In the rows, zero is written as 128.
Known rows, with every step that occurs
kerup-mugu: [126 126 133 131 107 108 115 145 103 136 142 136 108 133 122 125 135 135
 121 131 135 138 123  95 127 127 130 162 134 123 119 154 149 129 158 131
 151 119 118 125 140 134 152 136 116 128 117 140 138 101 118 109 120 143
 126 124 123 119 123 114 132 114 151 118 130 101 115 113 122 119 128 120
 152 146 138 141 137 118 147]
gebiv-pulub-fopel: [122 132 118 123 127 107 118 115 108 105 131 133 127 124 113 126 121 123
 128 128 118 130 136 150 152 142 120 134 143 127 132 153  96 155 171 114
 178 128 103 174 114 130 164 121 107 126 125 170 147  88 112 117 113 124
 136  96 113 117 125 146 132 131 158  94  90  78 105 120 128 118 139  94
 136 139 130 163 143 134 139]
gebiv-pulub-fopel-pites-mugu: [121 129 123 141 168 116 129 120  85 117 130 125 125 118 125 104 105 109
 121 138  83 134 129 168 146 142 114 141 160 136 121 129 100 146 178  99
 180 129 131 152 117 155 145 130  94 127 124 200 147  71 106 134 114 133
 144  95 120 145 122 152 133 139 163  96  80  62 109 145 123  95 121 104
 124 133 155 147 175 110 162]
zitabu-sofib: [119 133 139 133 118 107 144 130 111 113 124 149 111 137 107 137 130 125
 113 125 123 131 105 117 129 140 128 150 117 125 120 141 102 151 172 139
 159  77 130 130 124 108 153 122 117 103 131 168 134  98 117 125 111 141
 127 127 132 106  97 115 129 115 136 104 112  93  98 114 135 120 127 128
 121 124 106 133 109 122 120]
fopel-sofib-zitabu: [128 132 149 136 165 109 137 158 111 114 116 124 131 136 117 109 104 105
 126 113 115 123 115 110 131 126 117 168 108 149 142 141 104 137 143 133
 148 122 121 132 111 138 138  74 111 100 140 180 143  94 120 132 101 126
 126 136 129 110 102 142 107 117 150 109  95  86 121 131 141  93 123 120
 135 112 138 149 109 123 120]
nuso-nozi-bomune-sofib-fopel-pites-mugu-kerup: [ 97 143 114 159 180 126 149 128  90 105 148 126 124 121 132  46  91 108
 138 150  31 130 105 146 134 144 132 148 107 100 140 109 111 150 157 160
 135 139 123 150 105 122  75 105 117 149 186 198 158  55 137 145  84 117
 123 120 153 119 113 145 133  60 128  81 106  65 146 138 119  89  79 147
 107 115 145 152 175 146  85]
pites-mugu: [133 132 140 135 113 115 124 143 111 128 139 124 106 119 133 113 125 122
 117 125  83 131 115 127 125 138 128 153 134 138 120 147 124 136 162 127
 151 124 139 127 122 108 144 136 114 111 133 151 133 101 124 126 122 147
 143 138 133 123 139 127 132 117 141 107 126 107 105 122 118 115 111 124
 122 129 140 126 149 110 136]
mugu-pites: [132 141 133 131 120 116 140 138 103 109 130 124 112 145 129 144 130 116
 119 126 126 127 126 115 148 120 107 137 112 119 114 150 106 155 142 138
 127 130 127 133 143 108 105 136 118 117 131 149 120 112 113 129 115 129
 137 139 115 118 119 121 123 128 121  90 116 113 131 120 122 110 124 130
 120 121 132 147 139 118 129]
nuso-nozi-bomune-sofib-fopel-pites-mugu: [104 121 121 154 177 125 141 127 118 108 140 127 116 107 115  45  87 112
 131 150  50 141  92 148 119 144 148 151 113  97 145  92 108 131 172 169
 159 119 125 142 117 129 120 108 119 141 187 195 166  57 123 145  86 134
 118 118 143 121 109 138 139  61 150  91 112  61 125 136 120  95  87 144
 110 119 150 153 180 139  86]
nozi-bomune-sofib-fopel-pites: [103 139 122 142 177 119 145 140 119 114 110 120 115 132 102  63  91 106
 140 129  95 134  97 156 124 100 123 152 101  79 154 108  90 130 152 171
 146 130 114 164 113 142 112  89 135 151 134 189 172  75 106 145  85 119
 119 103 126 112 103 126 124  84 147  89 107  65 116 124 114  94 115 153
 122 116 135 162 151 155  83]
zitabu-sofib-fopel-pulub: [112 141 145 154 176 108 150 130 124 117  95 138 124 132 108 108 101 145
 133 128 134 120  87 141 131 134 120 136 118 149 145 117  96 140 177 133
 153  86 131 129 120 130 140  88 114 111 129 201 157  70 106 140  89 123
 122 119 119 125  91 112 121  95 163 107 109  83 104 136 151 113 114 120
 119 105  91 150 129 139 114]
gebiv-pulub-fopel-pites: [119 133 117 136 176 114 128 114  92 117 120 128 126 133 109 119 103 112
 127 135 123 131 137 164 144 142 112 137 140 122 124 139  90 157 167 108
 175 133 117 168 122 162 147 128 100 138 112 199 150  80 103 128 112 125
 132  89 110 133 110 143 132 141 157 101  71  63 112 136 127 100 140 104
 129 132 146 167 153 130 150]
gebiv-pulub: [122 145 126 128 130 117 125 121 100 124 126 129 129 136 118 115 127 123
 131 129 130 130 133 136 139 141 125 141 135 135 120 163  97 160 153 128
 164 128 127 169 134 121 150 120 110 128 121 160 143 108 120 116 126 144
 142 100 115 129 124 150 126 120 154 117  91 122 109 110 122 118 135 107
 135 132 136 150 132 118 128]
kerup-mugu-gebiv: [122 140 141 138 105  89 112 150  90 121 147 136 122 146 116 121 143 128
 119 126 122 148 128  76 116 123 135 148 129 133 109 152 150 148 151 135
 143 121 109  98 149 134 113 138 122 114 137 135 137 112 111 112 113 137
 130 120 132 129 117 134 117 123 151 111 133  85 132 110 129 120 143 126
 157 139 128 136 130 127 149]
nuso-nozi-bomune: [111 126 124 139 130 125 137 115 117  99 155 140 116 123 115 102 111 133
 123 137 115 149 124 119 129 171 156 150  86  85 123 138 120 149 168 186
 158 118 106 132 130 118 154 139 115 112 170 171 140 104 125 120 104 143
 114 122 129  90 117 123 141  90 130 100 117 111 133 116 121 123 116 122
 140 122 136 152 157 132  89]
kerup-mugu-pites-fopel-pulub-dila: [124 138 145 158 158 112 140 148  87 126 153 133 105 155 158 101 129 139
 101 146  84 123 124 118 168  98 113 166 165 123 107 152 140 118 162 129
 136 112 140 120 140 159 121 151 137 111 149 164 130  78 111 119 105 132
 107 125 109 129 126 132 108 147 169 105 154  41 136 154 140 116 117 110
 132 134 137 126 180 126 177]
nuso-nozi: [132 122 121 135 133 119 122 117 115 104 140 139 125 129 119 117 120 126
 124 145 117 133 129 107 123 178 152 140 114 120 118 142 115 149 163 136
 157 125 118 138 134 114 151 138 116 110 163 160 130 110 132 117 111 147
 118 137 130 110 112 123 137  97 132 117 123 106 126 121 133 123 115 117
 132 120 138 149 141 133 122]
pites-mugu-gebiv: [125 141 147 136 110  98 123 144  97 111 144 121 118 135 127 109 130 116
 118 119  68 141 116 110 115 141 134 146 129 150 110 142 122 154 159 135
 142 127 133 105 136 107 108 137 118  94 152 145 125 107 121 126 110 141
 148 133 149 134 125 142 117 128 139 100 135  93 119 119 122 112 123 131
 130 119 131 122 144 116 138]
zitabu-sofib-fopel: [129 142 143 147 127  99 142 140 119 120 100 149 108 125  97 132 116 137
 127 128 130 133  86 121 126 131 124 139 112 138 138 115  93 147 171 133
 144  77 129 132 118 102 133  80 115 113 135 166 149  82 110 137  85 119
 129 137 122 118  85 123 127  88 142  91 110  79  99 111 139 116 117 122
 110 118  92 150 113 145 112]
nozi-bomune-sofib-zitabu: [108 133 123 125 116 117 124 147 130 110 144 136 126 131 119  57 115 116
 135 119  89 116 108 125 119 115 128 174  96  91 167 139  95 136 161 184
 168 129 114 168 117 101 135  76 133 136 139 152 153  90 124 130  99 124
 142 105 134  90 127 133 117  99 148  76 102  90 107 124 121 100 134 134
 135 123 135 145 123 139  73]
pites-mugu-gebiv-pulub-fopel-sofib: [105 138 142 131 162  94 134 137  87  87 134 128 138 120 114 102 121  98
 119 107  65 148 119 136 151 140 123 142 152 163 112 139 121 159 179 109
 166 118 109 125 108 157 132 121  96  89 168 196 144  76 114 137 110 120
 126 102 150 134 110 181 116 135 167  85  92  43 123 140 130  96 130 111
 139 138 131 143 144 120 156]
nozi-nuso: [137 140 129 142 134 111 127 135 125 114 127 128 116 151 119 129 138 140
 108 113 124 139 118 107 139 137 133 153 102  88 122 143 115 135 160 172
 142 124 126 137 136 113 146 124 125 132 124 147 135 103 113 122 119 154
 130 133 110 114 129 119 127 122 136 108 144 106 132 115 113 119 120 124
 138 116 137 152 128 125  87]
pites-fopel-sofib-zitabu: [139 132 154 145 185 103 139 178 111 102 120 123 121 133 119 112  98 112
 119 110  70 127 100 105 142 123 121 185 119 153 142 118 103 148 125 130
 147 123 139 136 114 131 131  70 131  83 162 188 141  84 128 119  94 129
 124 141 129 121 102 153 101 123 152 106 114  73 116 138 144 114 113 109
 128 106 132 144 128 127 119]
dila-pulub-fopel-sofib-zitabu: [117 133 139 128 166 110 129 146 112  90 116 135 140 118 117 102  94 112
 104 100 101 129 112 131 146 135 105 205 106 146 156 142 105 145 176 112
 177 125  98 142  89 133 147  72 102 113 139 189 136  66 103 139 108 111
 133 126 113 113 114 128 116 123 164 102  93  48 116 162 146  93 128  99
 151  96 137 157 134 145 139]
kerup-mugu-pites-fopel-pulub-gebiv: [123 144 141 157 170  97 137 150  84 114 147 124 106 158 142 132 112 148
 110 128 102 133 107 116 155 109 130 174 155 132 123 129 149 135 166 125
 150 129 132 118 153 150 112 163 125  93 146 164 141  86 106 113 107 123
 111 121 101 123 124 115 116 157 153 111 135  48 145 152 143 128 122 112
 132 127 132 133 191 113 175]
zitabu-sofib-fopel-pites-mugu-kerup: [120 153 142 170 168 109 163 146  74 127 107 133 111 132 129 122 107 116
 124 137  70 127  98 140 135 128  94 138 127 154 127 111  99 164 159 108
 124  96 143 112 107 112  71  88  99 124 139 198 144  56 120 145  89 114
 140 139 136 142  93 136 117  95 121  90  97  61 122 133 138  95  91 133
  94 110 116 140 135 127 131]
bomune-nozi-nuso: [134 137 135 138 127 115 130 128 145 114 135 120 132 136 139  79 129 130
 126 113  92 138 127  87 135 148 150 148 111  87 119 137 116 135 170 182
 157 127 113 153 141  97 133 126 125 127 120 140 149  99 118 118 129 157
 138 146 115 116 126 135 141 122 144 112 146 104 129 125 106 116 123 116
 121 107 141 150 123 125  74]

Rows
[108 144 123 141 157  89 117 131  66 121 132 133 135 148 105 110 127 117
 122 136 117 149 138 120 134 126 117 140 150 128 108 141 124 159 167 110
 170 121 102 122 140 185 117 137 103 134 128 185 153  80  95 121 110 121
 126  86 122 154 105 156 120 143 172  98  86  36 133 141 132 100 151 109
 156 147 142 155 147 122 172] | kerup-mugu-gebiv-pulub-fopel-pites
[110 126 126 123 173 109 138 127 100  90 123 136 138 122 110 127 112 103
 126 114 118 138 126 145 164 137 128 144 140 136 117 149 106 150 173 107
 169 120 104 161  99 161 170 112  97 108 139 205 153  85 109 128 114 124
 113  98 122 116 101 156 130 125 164  97  83  57 111 133 131 105 132 105
 139 143 135 165 134 130 140] | gebiv-pulub-fopel-sofib
[140 138 153 143 182 106 148 186  96  97 125 125 118 140 130 125 103 105
 110 111  71 124 105  99 157 107 104 170 119 151 131 114  99 158 109 132
 132 117 140 124 127 126  94  79 126  88 167 185 129  79 121 126  89 115
 130 150 120 125 101 158  92 134 143  86 110  75 137 146 151 106 109 115
 112 104 137 147 141 124 130] | mugu-pites-fopel-sofib-zitabu
[122 134 124 119 123 111 124 120 118  93 129 133 121 118 119 118 108 128
 101 115 110 137 127 139 146 144 119 189 112 118 135 153 109 149 185 119
 180 128 105 151 109 116 151 128 112 129 122 163 130  84 104 131 119 123
 139 119 106 113 132 107 141 127 150 105 119  72 105 141 126 115 132 100
 144 108 130 148 153 145 146] | dila-pulub-fopel
[104 158 154 168 156  94 157 114  69 132 110 147 123 150 106  83 123 113
 118 153  69 150 103 147 129 130 113 137 159 157 116 120  77 155 208 116
 146  62 135 103 118 149  92  83 103 116 169 189 146  53  98 156  79 126
 128 100 138 153  83 186 115 110 174  94  85   7 115 123 144  83 122 127
 100 124 109 136 128 136 154] | zitabu-sofib-fopel-pites-mugu-gebiv-pulub-dila
[122 128 131 139 159 118 131 128  97 106 125 121 114 117 131  97  95 112
  97 122  67 138 121 163 138 137 108 195 129 128 129 132 114 147 185 105
 178 131 126 127 104 140 135 136 107 129 122 190 131  66  92 145 123 130
 148 122 115 142 133 110 139 134 155 110 111  55 108 162 122  92 109 109
 130 100 152 138 179 125 168] | dila-pulub-fopel-pites-mugu
[124 149 136 154 162 126 143 139  63 125 135 115 120 141 147 114 113 105
 120 135  68 122 138 140 138 131  97 147 127 135 110 151 119 160 139 107
 131 149 146 125 119 133  82 142 103 126 121 185 133  84 127 130 118 132
 147 133 139 135 129 133 118 122 114 110 109  91 137 132 119  97  95 128
 120 112 151 132 155 111 145] | fopel-pites-mugu-kerup
[117 152 140 129 126 108 128 112 103 111 129 127 117 147 124 120 107 135
 105 105 121 152 120 134 127 141 132 204 108 125 136 161 115 153 199 120
 171 130 109 134 117 109 141 136 114 113 129 138 135 112  93 134 124 135
 130 115 100 103 128  99 139 129 140 140 110  72 114 128 127 116 139 114
 142  99 129 137 153 134 145] | dila-pulub-gebiv
[114 152 144 151 152 110 141 113  63 131 136 129 126 154 128  78 130 104
 113 149  62 145 147 148 131 126 115 146 166 146  99 155  97 159 191 115
 150 115 132 119 128 162 100 131 104 116 155 175 131  86 104 146 109 147
 132  95 141 147 119 181 114 141 170 114  95  32 129 133 125  85 133 125
 122 126 150 129 151 116 166] | fopel-pites-mugu-gebiv-pulub-dila
[124 139 141 149 162 104 137 140  80 120 134 118 115 147 122 103 115 102
 118 132  64 140 125 123 103 135 122 144 127 144 107 132 113 162 148 133
 140 133 140 105 136 143  87 140 115 102 141 179 131  97 108 134 110 139
 146 126 146 146 116 137 117 136 138 112 121  78 136 133 123  91 123 135
 129 108 148 128 150 111 147] | fopel-pites-mugu-gebiv
[126 126 146 143 174 104 148 184  78 104 137 132 111 140 127 142 121 114
  97 118  90 141 106  81 168  96 116 172 148 129  99 130 151 142 122 130
 129 108 138 111 140 150 117 136 120  94 160 176 136  88 123 110 104 128
 106 142 122 133 105 142 106 130 145  99 140  69 137 139 137 116 109 127
 128 137 144 136 163 118 157] | kerup-mugu-pites-fopel-sofib
[137 142 139 155 180 109 139 137 108 133  94 114 112 134 106 116  92 113
 134 137 125 132 114 137 119 118 109 135 111 123 133 113  89 142 140 123
 136 135 128 138 126 144 107  93 115 137 116 182 155  87 109 139  86 121
 130 129 109 138  95 122 121 104 143 110 107  84 121 124 129  99 115 130
 117 104 136 165 144 142 123] | sofib-fopel-pites
[131 134 148 137 186 113 161 169  91  86 126 122 111 144 128 146 110 105
 105 111  75 141 112 107 166 108 113 159 125 133 103 126 113 159 112 138
 122 120 138 130 130 136 110 126 127  85 167 193 129  94 122 120 103 130
 117 147 123 119 100 144 108 134 132  94 130  79 138 138 134 118 105 131
 112 112 135 143 154 123 138] | mugu-pites-fopel-sofib
[125 136 149 154 175 123 138 126 110 116 136 125 107 150 147  89 109 137
 115 137  69 127 126 149 154 121 129 165 147 131 121 149 104 129 173 132
 148 121 138 150 117 153 152 136 139  99 144 182 139  83 118 127  99 144
 105 116 117 109 117 124 111 138 164 125 148  42 116 143 136 130 120 109
 129 113 125 130 163 141 151] | pites-fopel-pulub-dila
[140 134 136 145 125 107 126 172  89 119 149 133 102 143 134 140 134 137
 103 131  95 134 112  86 154 107 118 165 145 120 110 132 141 147 121 136
 134 119 142 119 155 118 109 143 133 113 152 143 128  95 119 106 106 137
 128 139 110 137 123 130 112 139 140  90 147  88 133 127 132 129 115 116
 126 140 132 135 163 120 156] | kerup-mugu-pites-fopel
[134 129 138 151 162 124 136 140  94 132 129 118 107 127 128 109 110 108
 116 137  82 128 121 139 120 131 120 155 132 128 113 131 112 139 159 124
 150 134 147 122 128 141 128 139 111 117 122 180 139  97 109 130 117 150
 140 131 133 137 125 122 130 130 140 116 114  92 114 133 121  95 106 129
 119 112 159 131 158 108 145] | fopel-pites-mugu
[118 132 133 128 171 102 127 141 105 100 116 135 146 119 107 105 102 106
 130 112 115 123 120 137 152 135 112 153 131 151 151 141  96 147 168 109
 177 124 104 160 102 147 152  66  98 115 147 199 154  67 115 135  95 113
 125 106 122 118 102 170 113 131 175  87  59  56 112 144 146  92 138  96
 141 132 138 166 123 130 136] | gebiv-pulub-fopel-sofib-zitabu
[112 127 129 119 168 113 139 133 110  80 120 131 126 122 116 118  94 109
  98 101 109 144 118 138 156 135 116 190 115 131 127 150 118 148 182 109
 172 121  97 142  93 148 160 120 106 110 135 197 142  77 100 139 118 120
 117 124 117 107 113 114 135 119 155 112 113  49 112 156 135 109 125 109
 148 105 133 149 147 146 147] | dila-pulub-fopel-sofib
[117 150 138 149 168 106 138 132  63 125 129 114 133 145 122  89 116 105
 127 131  74 138 134 138 119 140 121 136 146 157 106 142  98 178 151 119
 156 125 142 119 141 144 102 130 103 115 142 183 137  96 110 133 119 147
 155 100 138 162 117 173 114 134 157 118  89  91 129 128 125  95 128 124
 129 116 150 137 151 103 151] | fopel-pites-mugu-gebiv-pulub
[136 133 131 137 106 107 124 153  88 125 145 137 107 140 130 142 143 128
 110 133 138 132 125  86 141 105 113 152 135 114 110 153 141 142 146 134
 135 120 123 112 152 123 108 143 115 131 128 136 128 108 108 116 118 131
 133 135 115 129 124 121 121 122 135  91 125 106 131 121 129 111 121 125
 131 147 140 141 145 115 152] | kerup-mugu-pites
[115 139 130 142 166  93 133 147 102 114 119 112 116 135 110  64 103  93
 137 128  34 132  95 129 111 106 126 143 133 143 133 108  91 146 150 125
 139 129 134 127 130 130  74  95 132 131 159 176 156  76 118 144  82 127
 141 123 149 148 108 144 116 102 158  91 121  48 122 132 127  90 110 155
 108 105 134 139 143 141 128] | bomune-sofib-fopel-pites-mugu-gebiv
[113 145 123 136 170  94 130 121  78 103 124 123 137 146 105 107 113 101
 124 131 104 142 143 147 135 143 116 124 133 132 114 139  90 174 159 115
 166 131 107 144 130 165 113 129 107 118 136 200 147  85  96 134 103 116
 135  88 125 140 101 156 119 152 158  95  79  49 130 139 129 101 151 112
 140 121 133 162 139 132 156] | mugu-gebiv-pulub-fopel-pites
[125 134 140 156 176 109 133 164  90 115 142 126 115 148 144 115 119 142
 112 130  98 120 115 104 154 107 112 162 155 133 111 135 144 142 128 132
 141 127 148 120 152 146 113 155 129 110 137 178 134  82 114 103 109 135
 127 128 108 144 126 121 107 142 155 110 144  91 137 152 136 131 111 108
 135 125 135 137 184 115 160] | kerup-mugu-pites-fopel-pulub
[114 140 130 129 116  93 119 127  92  99 145 134 128 119 120 106 128 120
 120 126  68 140 124 138 142 150 130 137 154 155 122 143 109 163 181 113
 172 126 113 133 123 124 126 129 101 109 152 161 134  84 116 129 110 130
 147  97 135 142 130 170 123 137 162  79 100  61 115 130 127 109 139 105
 134 135 128 144 150 120 156] | pites-mugu-gebiv-pulub-fopel
[121 113 132 124 167 104 137 142 116  88 123 130 119 120 108 136 105  98
 115 109 112 141 114 131 156 129 124 147 120 124 126 139 121 128 169 115
 159 119 102 146  98 155 160 118 109  97 139 200 150  87 110 133 103 117
 102 125 130  95 100 121 128 128 145  93 111  46 112 139 134 107 125 120
 138 133 133 152 137 137 132] | pulub-fopel-sofib
[132 122 122 143 167 110 131 124 106 105 123 128 112 131 112 132 102 104
 119 133 112 132 131 149 136 127 114 143 122 108 127 134 101 139 164 112
 164 132 113 148 114 157 137 133 112 126 113 198 150  83  97 134 104 117
 121 119 113 117 107 109 130 140 139 100 101  51 118 139 129 100 135 122
 133 121 143 157 152 134 144] | pulub-fopel-pites
[ 91 142 123 140 175 116 141 127 137 108 117 121 123 126 116  44  93 127
 146 117 100 117  90 164 132 106 134 148 109  97 159 128 101 123 166 178
 158 130 116 171 111 137 141  96 134 142 133 191 175  73 113 139  90 121
 123  99 129 104 115 116 124  79 167  92 120  88 112 135 119 112 114 133
 130 115 120 156 161 156  73] | nozi-bomune-sofib-fopel-pulub
[102 158 147 163 170  90 151 136  70 127 107 135 122 138  97  96 111 116
 129 136  80 141  95 137 114 142 117 136 146 170 118  99  78 180 165 123
 151  83 140 105 131 132  87  83 102 114 157 198 150  61 104 144  90 130
 153 103 139 168  84 179 114 108 164  97  75  60 112 130 139  90 117 127
 102 112 114 144 128 126 139] | zitabu-sofib-fopel-pites-mugu-gebiv-pulub
[124 132 137 146 156  97 127 138  87 103 137 122 116 130 121 113 109  98
 115 130  56 145 121 136 127 132 122 142 130 134 116 121 114 148 171 117
 158 128 120 108 121 152  98 141 112 104 143 188 134  81  99 142  97 121
 135 123 139 133 111 137 127 143 143  83 118  31 128 151 129  93 124 127
 131 115 140 132 159 127 161] | pulub-fopel-pites-mugu-gebiv
[128 144 142 149 188 116 143 149 101  95 128 116 116 152 144 119 106 135
 111 127  88 118 120 135 161 119 110 154 131 137 118 134 105 155 125 136
 135 139 150 140 144 126 109 143 139  98 145 189 127  87 116 116 105 135
 129 132 109 131 119 119 104 146 143 101 138 100 136 150 135 129 108 115
 118  99 130 140 177 118 148] | mugu-pites-fopel-pulub
[104 149 130 147 160 103 133 119  82 125 120 123 130 143 116  37 120  92
 135 147  29 134 116 154 130 101 117 150 169 142 128 132  77 144 192 115
 154 113 124 145 115 152  85  87 121 143 168 174 158  61 111 155  85 130
 129  89 146 154 112 189 118 105 184  93  92   4 122 130 126  73 128 142
 104 125 138 139 138 146 145] | bomune-sofib-fopel-pites-mugu-gebiv-pulub-dila
